Each row comes from the steps of one walk. Every step used is in the known rows, and no mark comes twice. Write the walk behind each row, first mark first.
Known rows:
kufuv -> dira -> vovit -> savu: [ 1.83  0.17 -1.29  0.20  0.44  2.11  0.66 -0.51  1.70  0.09  1.18 -1.73
 -2.89 -3.61  1.59  1.43 -0.70 -0.50  3.10  1.02 -0.89  1.49 -2.05 -0.41
  1.58 -0.28  1.00  1.50 -1.85 -0.22 -2.94 -1.80  0.86]
vubu -> dira -> sulubo -> sodu -> kufuv: [ 1.92 -0.35  0.89 -0.27  0.00 -0.59 -1.46  0.46 -0.27  0.27  1.20  0.93
  1.66  2.98 -1.49 -1.50 -0.60 -2.26 -2.63 -1.25 -0.53  1.08  2.90  2.89
 -2.30  0.58 -0.63 -1.55  2.36 -0.90  1.10 -0.02  0.57]
vovit -> savu: [-1.52 -2.03 -1.59 -0.74  0.48  2.18  2.58 -1.80  1.78  0.19  0.32 -1.41
 -2.94 -1.08 -0.65  0.83  1.85 -0.33  3.67  0.19  2.50  0.01 -0.50 -0.74
 -0.01  2.62  0.55  0.91 -3.55  0.86  1.15  1.19  0.30]
dira -> vovit -> savu: [-0.49 -2.32 -1.25  1.72 -1.35  1.32  1.16 -0.79  2.59  0.04 -0.25 -0.77
 -1.78 -3.05 -0.04  3.04  1.63  0.40  2.40 -0.23  2.32  1.53 -0.81  0.07
  0.75 -0.05  0.20  0.13 -2.27  0.46 -1.79 -1.56 -0.22]
sulubo -> dira -> vovit -> sodu: [ 3.41  0.45 -1.50  1.79  0.04 -1.30 -0.55 -1.04 -0.11  0.60  1.12 -1.41
  1.38 -0.35  1.71  3.44  1.42  1.45 -1.86  0.88 -0.27  0.44 -1.06  0.15
  0.26 -1.77 -2.84 -4.47  0.17  3.20 -2.55 -2.48 -1.76]
sulubo -> sodu -> vubu -> dira -> kufuv: [-0.94  0.04  1.33 -0.22 -0.78 -3.20 -2.29  1.05 -2.38 -1.04 -1.22  0.17
 -1.28  1.73  0.00 -1.51  1.32  2.50 -3.19  0.24 -2.02 -1.12  3.60 -1.09
 -1.16  0.22  0.87 -0.14  3.90 -1.62  1.74  2.36 -0.71]
savu -> vovit -> dira -> sulubo: [-1.56  1.88  1.46 -0.19 -1.35  1.86  1.03  0.11  0.24 -1.29  0.78  0.95
  3.08 -2.32  0.02 -0.20 -0.80 -2.59 -1.77 -1.48  1.85  0.23 -1.36 -0.59
  2.99 -2.46 -0.03  0.08 -2.10  2.74  0.90 -0.52 -0.90]
sulubo -> savu -> kufuv -> dira: [ 1.63  1.49 -1.21 -1.31  0.51  1.30 -0.12 -3.50 -0.80 -0.83 -0.57 -0.31
 -1.95  1.18  0.98 -1.60 -0.07  0.10  2.46  0.81 -2.78 -0.42 -2.45 -2.78
 -3.14  3.28  0.40  1.12 -0.77 -1.47 -1.99 -0.83  1.04]
sodu -> sulubo -> savu: [-2.34 -1.13  0.42 -1.39  1.41  2.05  0.63 -1.67  1.84 -1.08 -2.09 -0.21
  0.95  2.23 -0.80  1.96  1.31 -0.89  0.62 -1.49  0.89 -2.73 -0.98 -1.75
 -1.02  1.78  0.64  2.08  0.41 -0.91  0.48  0.97  2.32]
vubu -> dira -> vovit: [ 2.70  0.11 -0.46  0.26 -2.02  1.24 -1.21  0.91  0.95 -1.22  0.53 -1.29
 -0.31 -3.52  2.81  1.54  0.58 -1.90 -1.42 -3.25  0.09  1.14 -2.25  1.93
 -0.31 -1.46 -0.40 -0.84  0.11  3.91 -1.45 -1.84  0.70]
sulubo -> sodu -> kufuv -> dira -> vovit -> savu: [ 3.29  0.37 -1.14  0.91 -0.11 -1.42 -0.26 -0.69 -0.70  0.79  1.05  1.07
 -2.23  1.07 -1.27  1.07  0.09  1.30  0.85  2.63 -1.07  2.07  3.18 -0.46
 -1.29 -0.11 -0.47  0.41  1.42 -3.93 -3.93 -1.30  0.41]
vovit -> savu -> kufuv -> dira -> sulubo -> sodu -> vubu: [-0.83 -1.63  0.39  0.30  0.73 -2.90 -0.01 -0.26 -1.29  1.72  0.28  1.09
 -1.13  2.51 -3.44 -2.52 -2.37  2.13  3.01  3.66 -1.59  0.96  2.12 -0.59
 -0.19  2.27  3.44  1.61  0.40 -5.87 -0.22  0.49 -1.08]
savu -> kufuv -> dira -> sulubo -> sodu: [ 1.85  2.07  0.38  0.21  0.83 -0.26  0.12 -0.55 -0.56  1.20  0.43  2.21
  1.23  3.22 -2.21 -2.53 -1.17 -0.04  1.43  0.68 -2.83  1.20 -0.59 -0.08
 -1.73  0.05  0.14 -1.14  0.98 -3.08 -1.37 -0.86 -0.79]
savu -> vovit -> sodu -> sulubo -> dira: [ 1.65  2.02 -0.93  0.82 -1.51  0.07 -0.81 -0.06 -1.81  0.03 -1.46  0.94
  2.68  1.31 -0.85  2.58 -1.89  1.19 -2.50 -1.26  1.48 -1.15 -1.86 -1.10
  0.76 -2.38 -2.21 -0.48 -0.37  0.89 -0.14 -0.56 -0.90]
sodu -> kufuv -> dira -> vovit -> savu: [ 1.36 -0.30 -1.78  2.08 -0.57  0.21  0.41  0.53  0.27  1.74 -0.06  0.59
 -3.74 -2.67  0.70  1.18 -1.33  0.42  2.86  1.64  0.70  2.06  1.04 -0.24
  0.92  0.03 -1.27  1.95  0.01 -1.61 -3.37 -0.49  1.69]
vubu -> dira -> vovit -> savu: [ 2.34 -1.88 -0.96  0.54 -2.13  0.50 -1.04  0.60  0.83 -0.88  0.88 -2.51
 -2.02 -3.65  1.71  2.05 -0.32 -1.20  0.55 -1.88  0.92  1.92 -1.55  2.09
 -0.21  0.27  0.73  0.08 -0.89  2.53 -0.55 -2.36  0.60]
dira -> sulubo -> savu -> vovit: [-2.15 -0.04  1.03 -0.22 -0.25  4.44 -0.37 -3.81  1.93 -2.03 -0.62  0.90
  2.57  0.93 -1.39  0.26 -0.05 -2.16 -1.52 -2.37 -0.31 -1.04 -0.86 -1.07
 -0.66  1.57  0.23  1.10 -1.89 -2.40  1.22 -0.31  0.62]
savu -> vovit: [-0.34  2.57 -0.75  0.21 -2.57  4.09  0.75 -1.65  0.48 -1.64 -1.67  1.91
  0.26 -2.68  0.44  1.21  0.60 -0.86 -0.73 -3.20  1.19 -0.48 -2.74 -2.41
  0.27 -0.98 -1.09  1.15 -2.54  1.28 -0.68  0.98  0.37]
vovit -> savu -> kufuv -> dira -> sulubo -> sodu: [ 1.49 -0.81 -0.35  0.13  0.78 -0.69  0.62 -1.09 -0.49  1.53  1.14  0.38
 -0.98  3.05 -3.53 -2.00 -1.67  0.73  3.73  2.10 -1.28  1.82  0.35  0.21
 -1.42  2.28  1.35 -0.12 -0.89 -4.38 -0.42 -1.22 -1.05]
vovit -> savu -> kufuv -> dira: [ 1.04 -0.07 -2.22  0.07 -0.38  0.04  1.70 -1.14 -0.57  1.50 -0.03 -0.21
 -3.74 -0.85 -0.79 -1.29 -1.35  0.84  5.60  1.46  0.07  1.55 -2.11 -1.12
 -0.67  2.38  0.73  1.71 -2.31 -1.09 -0.49 -0.10  0.11]
dira -> vubu: [-3.80 -2.20  0.38 -0.72  1.17  1.19  2.08  1.39  1.64 -0.81 -0.54 -0.68
 -0.83 -2.55  1.58  0.77  2.47  0.99 -0.56 -0.63  2.18 -2.46  0.34  1.24
  1.40 -0.50  0.88  0.27 -2.22  1.69  2.94  3.08  0.72]
kufuv -> dira -> sulubo -> sodu -> vubu: [-0.99  1.20  2.02 -1.46  3.06  0.51 -0.28  0.00  0.26  0.40  1.42  0.93
  1.13  2.00 -1.07 -1.97 -0.68 -0.10 -0.48  2.34 -3.77 -0.70  2.07 -0.54
  1.16 -0.15  2.58  0.92  1.72 -3.31 -0.32  1.86  0.40]

Write each row's walk:
[-0.24  0.43 -0.61  0.56 -1.15  0.66 -0.73  1.31 -0.64 -0.28 -1.46 -1.12
 -2.42 -1.33  2.26 -1.08  0.83 -0.50 -0.87 -2.89  0.13  0.03 -1.08  0.46
 -0.55  0.72 -2.71 -0.33  1.15  2.66  3.24  0.86  0.70] | vubu -> dira -> kufuv
[ 1.41  1.87  1.21 -1.69  3.24  2.63  0.63 -0.80  1.11  0.17  2.30  0.25
  1.65  2.60 -0.77 -1.18 -0.08 -1.66 -0.07  1.03 -3.48  0.12  0.11  0.47
 -0.13 -0.44  0.94 -0.35  0.50 -1.88 -0.50  0.13  0.24] | kufuv -> dira -> sulubo -> sodu
[ 1.11  2.77 -2.44  0.00  1.08 -0.70  0.40  0.03 -1.51  1.62  0.38  0.98
 -1.77  0.83  1.08 -1.30 -0.49  1.11  0.12  2.45  1.33  0.60  2.74 -0.08
 -1.51 -0.35 -3.99  0.00 -1.20  2.46 -0.74  1.12  0.36] | vovit -> sodu -> kufuv -> dira
[ 1.08 -2.96 -0.09  2.23  0.13 -0.72  0.35  0.79  1.23  1.40 -0.84 -1.12
  0.61 -0.18 -0.76  4.61 -0.16  0.73  1.53 -0.41  0.84 -0.51 -2.43  0.07
  2.76 -0.66  0.66 -0.35  1.73 -1.63 -2.07 -1.47  0.53] | sodu -> sulubo -> dira -> vovit -> savu
[ 0.20 -1.79 -1.76  3.03 -2.87 -0.98  0.65 -0.58  1.29  1.01 -1.27  0.66
 -1.69 -2.04 -1.06  1.94  0.50  1.42  3.44 -0.36  2.58  2.24 -1.33 -0.09
 -0.37  0.29 -0.67 -0.27 -1.83 -1.09 -2.71 -2.62 -1.27] | dira -> vovit -> savu -> kufuv
[ 0.87  1.08 -0.60 -0.12  0.06 -0.45  0.86 -1.32 -0.56  0.34 -0.50  2.58
 -0.12  3.10 -1.43  0.59  2.73  0.80 -0.96  0.79  0.55 -0.12  3.69 -0.97
 -2.64  0.60 -2.02 -1.46  1.62 -1.32 -1.58  1.55  0.08] | sulubo -> sodu -> kufuv
[-0.44 -2.93 -0.41  1.89 -3.63 -3.94 -2.00  1.83 -1.34  0.36 -1.38 -0.14
 -2.05 -2.99  0.58 -0.22 -1.65  2.19  0.60  0.11  0.62  1.13  0.60  0.38
  0.59  0.19  2.36  1.54  1.27 -0.81 -1.08 -0.28 -0.44] | sodu -> vubu -> dira -> vovit -> savu -> kufuv
[ 0.85 -1.10  0.50 -0.66 -0.88  0.35 -1.68 -1.66  0.22 -0.69  0.44 -0.95
  1.46  1.87 -0.12 -1.88 -1.11 -2.29 -0.73 -2.20 -1.36  0.49 -1.18  1.58
 -3.31  3.12  0.82 -0.82  0.43 -0.33  2.01 -1.18  0.71] | vubu -> dira -> sulubo -> savu -> kufuv
[-3.26 -1.68  1.06 -2.09  1.75 -1.50  2.52  2.39  0.12 -1.22  1.54 -2.44
  0.30 -3.73  3.01 -0.16  2.25  0.16 -1.27  1.49  2.77 -1.81  0.66  1.52
  3.28 -1.98  1.36 -0.47 -2.04  5.22  2.81  1.76 -0.43] | vovit -> dira -> vubu
[-1.27 -0.98  0.55  2.30  0.86 -0.52  0.16  1.49 -0.44  1.74 -3.15  0.33
 -0.10  1.70 -0.56  2.18  0.61  1.27  0.10 -1.60  0.11 -2.18 -2.19 -1.62
  2.51 -0.35 -2.37 -0.79  3.77 -1.52  1.51  1.54  0.61] | sodu -> sulubo -> dira -> kufuv
[-1.84  2.49  0.59  1.00 -2.68  0.39  0.15  0.68 -1.34 -1.33 -1.80  0.80
 -0.26 -3.30  1.41 -0.20  0.45  0.13 -1.88 -1.63  2.06  0.11 -1.29 -2.73
  2.91 -2.51 -2.50  0.48 -0.75  2.62  1.53  0.10 -1.14] | savu -> vovit -> dira -> kufuv
[ 3.02 -1.65 -1.44  1.52 -3.56 -1.44 -1.34  0.90 -0.14  0.14  0.23 -1.23
 -1.70 -2.89  0.74  0.86 -1.18 -0.13  1.66 -1.86  1.11  2.91 -1.89  1.90
 -1.35  0.38  0.31 -0.21 -0.50  0.98 -1.33 -3.12 -0.42] | vubu -> dira -> vovit -> savu -> kufuv
[-0.89  0.62  2.30 -1.99  2.15 -0.89  1.60  0.04  0.59 -0.53  3.02 -0.67
  3.67  1.91 -1.08 -0.85  2.01 -1.95 -1.69  1.60  0.44 -0.05  2.02  1.03
  1.08 -1.48  1.03 -2.94  0.12  2.16  1.16 -0.71 -1.65] | vovit -> dira -> sulubo -> sodu
[ 0.33 -1.53  0.80 -2.02  0.91  2.36 -1.16 -1.67  1.26 -1.43  1.36 -2.41
  1.36  0.96  0.72 -0.98 -0.08 -3.73 -1.47 -2.12 -1.28 -0.37 -0.53  2.08
 -2.41  2.94  1.08 -0.27 -0.06  1.12  2.66 -0.54  1.44] | vubu -> dira -> sulubo -> savu
[-2.64  0.05 -0.71  0.15 -0.74 -3.76 -2.31  2.12 -2.38 -0.12 -1.64 -0.86
 -1.76  0.38  1.72 -2.03 -0.14  3.49 -2.87  1.07  1.28 -0.69  3.81  0.39
 -0.51 -0.16 -2.38 -0.16  0.99  2.79  3.47  2.29 -1.39] | vovit -> sodu -> vubu -> dira -> kufuv
[-1.22 -0.93 -0.38 -1.28  1.62 -2.85 -1.03  1.33 -1.55 -0.12 -1.31 -0.88
  0.30  3.26 -0.52 -0.34 -2.14  3.07 -0.12  2.24  0.68 -2.11  1.77  0.78
 -1.71  0.20 -0.28  0.91 -0.43 -1.57  1.43 -0.35 -0.04] | vovit -> sodu -> sulubo -> savu -> kufuv -> dira -> vubu
[-2.22 -2.21  1.57 -0.19 -1.07 -2.09 -2.41 -0.22 -1.07 -0.47 -0.93  0.33
  0.75  1.15 -0.49 -2.88 -1.79 -0.11 -1.26 -0.32 -1.62 -0.72  1.31  0.29
 -1.30  2.57  2.87  1.43  2.21 -1.84  1.71  1.17  0.59] | sodu -> vubu -> dira -> sulubo -> savu -> kufuv
[-0.13  1.32  1.24  0.61  0.64 -2.03 -0.39  0.49 -1.38  1.22 -0.35  3.20
  0.87  2.86 -2.31 -3.24 -1.83  1.64  0.74  2.17 -3.27  0.26  1.22 -0.90
 -0.50 -0.10  1.62  0.37  2.32 -4.56 -1.53  0.87 -0.90] | savu -> kufuv -> dira -> sulubo -> sodu -> vubu
[ 1.85 -0.09  1.54 -1.83  0.60  0.99 -1.14  0.05  0.32 -0.84  2.26 -0.82
  2.46  2.32 -0.61 -0.88  0.47 -2.55 -2.62 -1.94 -1.62  0.55  0.54  2.86
 -1.98  0.18  0.82 -2.12  1.27  0.89  1.81 -0.54  0.08] | vubu -> dira -> sulubo -> sodu
[-3.76 -1.01  2.56 -0.32  1.88 -0.47  0.01 -0.48  0.81 -0.03  0.06  2.09
  2.75  3.22 -2.59 -0.95  1.63  0.54 -1.81  0.98 -0.84 -1.16  3.73 -0.11
  0.22 -0.13  2.16 -0.54  1.78 -3.15  1.19  2.33 -0.63] | dira -> sulubo -> sodu -> vubu
[ 1.08 -2.08  0.93 -0.79 -1.60 -3.28 -2.53  0.39 -1.19 -1.15  0.76 -1.30
 -0.77  0.04 -0.40  0.81  0.25  2.15 -1.82  1.14 -1.32  0.51  3.40  0.27
 -0.59  0.31  3.44  0.50  2.01 -1.88 -1.16 -0.43 -0.56] | sulubo -> sodu -> vubu -> dira -> vovit -> savu
[-0.06  3.05  0.18 -0.99 -2.31  1.62  0.99 -0.29 -0.68 -2.14  0.15  0.35
  1.30 -3.91  1.70  0.53  0.32 -1.57 -1.38 -1.23  1.93 -0.17 -2.30 -1.88
  2.34 -2.11 -0.16  0.56 -2.16  4.30 -0.21 -0.32 -0.76] | savu -> vovit -> dira
[-3.01 -0.40  2.91 -1.49  2.27 -2.86  0.68  0.90 -0.37 -0.45  2.09 -0.22
  3.47  1.42 -0.93 -1.59  1.41 -0.49 -2.46  2.67  0.11 -0.64  3.83 -0.06
  2.20 -1.66  2.71 -1.31  1.71  0.90  1.31  0.96 -1.85] | vovit -> dira -> sulubo -> sodu -> vubu
[-0.12  0.40 -0.77  0.00  0.26 -0.69  1.11  1.86 -0.64  0.58 -0.68  0.73
 -1.82 -1.79  1.45 -1.56 -1.07  1.88  1.94  0.58 -0.76 -0.67 -1.84  0.32
  0.61 -0.66  0.70  0.84 -1.10 -0.76  0.19  1.13  0.36] | savu -> kufuv -> dira -> vubu
[-0.83  0.14 -0.79  1.77  1.19 -2.53 -0.42  1.32 -1.43  1.71 -2.04 -0.48
  0.71  3.49 -0.41  1.82  0.42  3.16 -1.04  0.63  1.71 -1.57  0.62 -0.55
  0.69 -1.21 -4.57 -2.46  1.89  0.78  2.30  0.67 -1.04] | vovit -> sodu -> sulubo -> dira -> kufuv
[-0.16  1.31  0.55 -0.79  2.96  4.04  1.55 -0.22  2.21  0.66  1.53  0.10
  0.34 -0.41  0.53 -1.62 -0.62 -2.68  1.60 -0.15 -1.96 -0.03 -1.88  0.69
  1.48 -0.03  0.38  0.88 -1.07  0.17  0.20  0.73  1.24] | kufuv -> dira -> sulubo
[-0.77  1.02 -0.12  1.08  1.69  1.91  1.14  0.56  0.70  2.26  0.17  2.18
 -0.86 -0.02  0.11 -1.51 -1.32 -1.79  1.31  0.80 -0.33  0.79  0.96  0.33
  0.50 -0.01 -2.00  1.16  0.52 -1.28 -0.56  1.76  1.66] | sodu -> kufuv -> dira -> sulubo
[ 0.30 -0.64  0.29  0.23  1.42  0.72  0.99  0.43  0.44  1.09 -1.10  0.03
  1.40  1.27 -0.27  2.69  0.70 -0.62  0.61 -1.14 -0.17 -2.28 -2.96 -0.92
  1.98 -0.55 -0.33 -0.61  2.19  0.24 -0.56  1.23  1.22] | sodu -> sulubo -> dira
[ 1.89  0.22 -0.44  0.27 -1.71 -1.58 -2.46  2.78 -0.06 -0.32 -0.17 -1.10
  1.59 -0.61  1.11  2.29 -1.14 -0.05 -2.64 -1.98  2.18  0.60 -0.13  3.17
 -0.60 -3.10 -1.60 -0.97  0.86  4.10 -0.51 -2.71  0.14] | vubu -> dira -> vovit -> sodu -> sulubo
[ 2.47  1.36 -1.19  0.19 -0.73  0.57 -1.17 -2.72 -0.22 -1.03 -0.60  0.09
 -1.32 -0.22  1.19  0.17 -0.38  0.54  1.80  0.32 -2.83  0.57 -2.44 -2.21
 -2.59  1.35  0.14  0.56  0.00 -1.93 -3.94 -2.86  0.62] | sulubo -> savu -> kufuv -> dira -> vovit
[ 0.09  3.29 -1.55 -0.28 -2.32  1.85  0.13 -1.44 -0.60 -1.21 -1.08  1.45
  1.07 -0.65  0.15  0.75  0.08  0.70 -2.36 -1.59  2.28 -0.11 -0.26 -1.32
 -0.96 -1.60 -2.81 -0.24 -3.62  2.67  0.31  0.16 -1.17] | savu -> vovit -> sodu
[-2.71 -0.16  1.59 -0.89  1.95  0.50  2.28  0.69  1.65 -0.10  2.33 -1.01
  2.72 -0.99  0.52 -1.03  1.46 -2.68 -0.28  0.60  2.03 -0.07 -0.13  0.92
  2.59 -1.31  0.14 -1.47 -1.18  4.27  2.00  0.30 -0.75] | vovit -> dira -> sulubo
[-0.90  0.16  0.14 -1.74  2.51  2.15  1.36  1.55  0.49 -0.47  0.89 -1.49
 -1.95 -3.22  2.95 -0.35  0.36  0.29  0.57  0.68 -0.91 -1.92 -0.99  0.67
  2.04 -0.95  1.49  1.77 -1.93  1.18  1.17  2.46  1.75] | kufuv -> dira -> vubu
